Known rows, with every way that one mark hangs from another:
Q[D[X] J]: [-0.774  1.200 -1.206  2.142  0.098  0.856  1.530  3.919 -3.363 -2.403
  1.584 -1.340  1.084  3.956  0.411  2.051  1.922  0.198 -0.974]
H[D[X] J]: [-0.170  2.293 -2.582  0.942  0.975  1.066  1.005  1.472 -1.934 -1.770
  0.664 -0.461  0.310  2.771  1.230  3.051  1.468 -1.461 -2.512]
D[Q[J[X]]]: [ 0.051  0.146 -0.613  0.993  1.299  0.135  1.119  2.953 -1.871 -2.515
  1.624 -1.771  1.891  3.495  0.185 -0.321 -0.024  0.130 -0.969]
U[J[Q[D[X]]]]: [ 2.442  2.136 -1.907  0.851 -0.130  1.079  1.545  3.067 -1.707 -4.526
  2.011 -1.415  0.669  4.457  0.662  1.473  2.016  0.944 -0.860]
U[J[H X]]: [ 2.842  1.343 -1.464  2.800  1.362 -0.461  0.856  2.197 -3.956 -4.365
  1.412 -2.137  1.518  3.480  0.046 -0.158  0.703  0.814 -1.290]
D[Q[J[H]] X]: [ 4.898  1.032 -0.285  2.307  0.525 -0.231  0.550  3.614 -2.172 -3.026
  1.580 -0.232  1.194  3.774  0.242  1.660  1.433  0.366 -0.994]
J[X]: [-1.905  0.815 -2.335  1.706  1.137  0.074  1.123  1.634 -2.634 -2.537
  1.105 -2.548  1.157  2.686 -0.115  0.893  0.656  0.684 -1.499]
U[D[X]]: [ 0.524  1.791 -2.468  1.484 -0.046  0.226  0.874  0.668 -2.038 -3.234
  2.126 -1.903  1.127  2.384 -0.180  3.081  0.918  2.004 -1.085]
H[D]: [ 0.400  1.037 -2.331  0.937  1.059  0.880  1.462  0.702 -2.014 -2.433
  1.215 -2.350  1.295  2.449  0.182  0.663  0.188 -0.629 -1.889]
D[Q X[J[H]]]: [ 5.649  1.120 -1.181  1.432  0.611 -0.081  0.000  3.420 -1.021 -5.465
  1.573 -0.807  0.187  3.877 -1.056  2.098  1.191  0.429 -1.198]
H[D[Q] J[X]]: [ 0.409  0.985 -2.179 -0.228  1.797  1.032  0.991  1.959 -1.078 -1.955
  1.104 -0.954  0.956  2.715  1.350 -0.004 -0.239 -2.262 -2.492]
Q[D J[H]]: [ 3.879  0.899 -0.794  3.036  0.319  0.331  1.799  3.259 -5.078 -2.461
  1.689 -2.013  1.565  3.491 -0.434 -1.230  1.265 -0.268 -0.905]
U[J[H]]: [ 4.869  1.307 -1.468  2.706  1.137 -0.420  1.158  2.456 -4.305 -4.245
  1.724 -2.508  1.388  3.498 -0.643 -0.129  0.535  1.438 -1.155]
X[J[H Q[D]]]: [ 6.791  1.284 -1.088  1.142 -0.132  0.639  1.572  2.085 -2.289 -4.887
  1.613 -2.058  0.217  3.409 -1.297 -1.529  1.546 -0.506 -1.156]
X[J]: [ 0.878  0.599 -1.731  0.860  0.967  0.138  1.101  1.918 -2.392 -4.280
  1.278 -3.085  0.515  3.304 -1.894  0.813  0.396  0.863 -1.225]
H[D[X]]: [-0.311  1.794 -2.347  1.257  0.684  0.907  0.932  1.105 -1.405 -2.717
  1.084 -1.096  0.821  2.817  0.904  3.265  1.411 -0.506 -1.842]
H[D[Q[J]]]: [ 2.283  0.252 -0.575  0.225  1.196  0.948  1.570  2.071 -1.308 -2.452
  1.684 -1.458  1.998  3.338  0.385 -0.348 -0.371 -1.145 -1.442]
H[D[Q] J]: [ 2.555  0.827 -2.387 -0.496  1.511  1.010  1.264  2.194 -1.219 -1.874
  1.357 -1.387  0.815  2.727  0.479 -0.178 -0.470 -1.558 -2.334]
Q[D[X] J[H]]: [ 3.248  1.560 -0.803  3.286 -0.074  0.439  1.183  3.850 -4.306 -2.775
  1.557 -0.760  1.019  3.849  0.402  1.538  2.363 -0.119 -0.962]
J[H X]: [ 2.044  1.128 -1.847  2.960  0.941 -0.430  0.846  1.576 -3.528 -2.840
  1.039 -2.011  1.085  2.417 -0.135  0.361  1.110  0.290 -1.616]
D[Q X]: [ 1.187  0.998 -2.161  0.790  0.635  0.293  0.539  3.517 -0.767 -3.116
  1.642 -1.256  0.646  3.450  0.143  2.666  0.810  1.186 -1.219]

Rows:
[ 6.922  1.225 -0.840  1.184  0.228 -0.141  1.208  0.653 -1.749 -4.788
  1.326 -1.954  0.260  2.977 -1.799 -0.400  1.350  0.230 -1.368] => X[J[H Q]]
[ 6.926  0.627 -0.961  0.509  1.233  0.631  0.732  1.852 -1.090 -5.208
  1.549 -1.553  0.996  3.190 -0.779 -0.656 -0.234 -1.455 -1.715] => X[J[H[D[Q]]]]
[ 2.787  1.723 -2.093 -0.433  0.737  1.112  1.834 -0.254 -1.226 -1.412
  1.036 -1.282  0.417  2.328  0.556  0.111  0.872 -1.696 -2.481] => H[D J[Q]]
[ 0.833  1.845 -2.114 -0.245  0.923  1.114  1.546 -0.416 -0.962 -1.640
  0.736 -0.768  0.497  2.296  1.279 -0.231  1.104 -2.297 -2.684] => H[D J[Q X]]
[ 1.078  1.538 -1.828  0.673  0.493  1.015  1.775  2.497 -2.324 -4.238
  1.951 -2.211  1.354  3.996  0.564 -1.077  1.010  0.250 -0.987] => U[J[Q[D] X]]
[ 5.380  1.504 -1.716  1.661  0.732  0.667  0.346  2.130 -0.877 -3.518
  1.425 -0.108  0.922  3.005  0.853  2.031  1.078 -0.970 -1.778] => J[H[D[Q X]]]
[ 4.138  1.620 -1.560  1.960  0.407 -0.238  1.111  0.328 -2.001 -2.874
  1.145 -1.412  0.907  2.377  0.105 -0.216  1.800  0.045 -1.607] => J[H Q X]
[ 6.132  0.847 -1.593  1.245  1.134  0.563  0.919  1.834 -1.713 -3.215
  1.579 -1.297  1.419  2.625  0.276 -0.727 -0.103 -1.098 -1.785] => J[H[D[Q]]]
[ 2.053  1.328 -2.315  0.546  0.135  0.303  0.662  1.762 -0.638 -3.608
  2.498 -1.486  1.360  2.706  0.108  2.458  0.066  1.964 -0.941] => U[D[Q X]]
[ 2.371  1.026 -1.470 -0.387  0.977  1.256  0.373  2.437  0.520 -5.204
  1.308 -0.838  0.405  3.838 -0.038  2.461  0.460 -0.985 -1.574] => H[D[Q X[J]]]
[ 2.262  1.185 -0.245  2.659  1.128  0.340  1.292  0.480 -3.226 -2.416
  1.103 -0.907  1.901  2.690  0.846 -0.406  0.965 -1.941 -1.811] => Q[J[H[D] X]]
[ 1.745  0.956 -0.663  3.323  0.612  0.248  1.557  3.068 -4.870 -2.657
  1.514 -1.643  1.684  3.392  0.274 -1.033  1.542 -0.908 -1.121] => Q[D J[H X]]
[ 0.314  1.307 -2.254  0.803  0.134  1.001  1.901  1.795 -1.819 -2.745
  1.565 -2.056  0.996  2.923  0.445 -0.830  1.471 -0.344 -1.274] => J[Q[D] X]
[-1.954  0.567 -1.109  2.014  0.750  0.773  1.819  3.203 -3.945 -2.257
  1.531 -2.133  1.675  3.616  0.214 -0.656  1.011 -0.606 -1.027] => Q[D J[X]]
[ 6.882  2.214 -1.074  1.087 -0.660  0.023  0.625 -0.602 -0.646 -5.662
  2.083 -1.006  0.359  2.589 -1.092  1.810  1.797  1.069 -1.071] => U[D[X[J[H Q]]]]
[ 3.157  1.618 -1.319  2.233  1.600  0.376  0.958  0.956 -3.131 -4.473
  1.263 -1.628  1.879  3.174  0.938 -0.515  0.481 -0.913 -1.742] => U[J[H[D] X]]
[ 1.895  0.833 -1.756  0.121  0.786  0.405  0.339  3.563 -0.269 -5.139
  1.498 -1.388  0.172  3.998 -1.049  2.796  0.733  0.835 -1.081] => D[Q X[J]]
[ 6.169  1.481 -1.730  1.894 -0.210  0.499  1.740  2.053 -3.001 -3.035
  1.694 -1.888  0.706  2.916 -0.261 -1.433  1.640 -0.112 -1.300] => J[H Q[D]]
[ 7.085  1.611 -0.806  0.637  0.492  0.661  1.235 -0.502 -1.016 -4.880
  1.223 -1.346  0.615  2.775 -0.816 -0.624  1.147 -1.602 -1.784] => X[J[H[D] Q]]
[ 1.590  1.063 -0.785  0.529  0.798  1.065  0.910  2.520 -0.376 -2.708
  1.613 -0.289  1.389  3.712  1.014  2.129  0.738 -1.020 -1.428] => H[D[Q[J] X]]
[ 5.498  2.288 -1.850  2.119 -0.643  0.642  1.203  2.467 -2.214 -3.367
  1.554 -0.618  0.254  3.205  0.487  1.185  2.767 -0.007 -1.312] => J[H Q[D[X]]]
[ 1.725  0.822 -1.801  0.209  1.182  0.238  0.948  1.654 -1.408 -5.045
  2.868 -2.579  2.336  3.312  0.172 -0.664 -1.297  1.819 -0.786] => U[D[Q] J[X]]
[ 4.130  1.610 -1.661  0.031  0.128  0.200  1.724 -0.406 -1.573 -4.583
  2.757 -2.791  1.760  2.915 -0.535 -0.387 -0.154  2.247 -0.723] => U[D J[Q]]
[ 1.988  0.869 -0.349  3.303  0.917 -0.537  1.082  1.726 -4.123 -2.425
  1.146 -1.579  1.745  3.042 -0.046  0.011  1.176 -0.161 -1.260] => Q[J[H X]]
[ 4.066  1.636 -1.762  2.083 -0.035  0.487  1.496  1.840 -2.767 -3.096
  1.506 -1.513  0.819  2.765  0.422 -1.398  1.884 -0.549 -1.402] => J[H Q[D] X]
[ 3.698  0.632 -1.799 -0.018  0.908  0.195  1.198  2.010 -1.719 -4.820
  3.088 -3.028  2.162  3.322 -0.463 -0.533 -1.454  2.463 -0.618] => U[D[Q] J]
[-1.292  1.427 -2.506  0.709  1.617  0.879  1.242  0.754 -2.531 -1.470
  0.661 -1.445  0.911  2.311  1.133  0.528  0.485 -2.105 -2.658] => H[D J[X]]
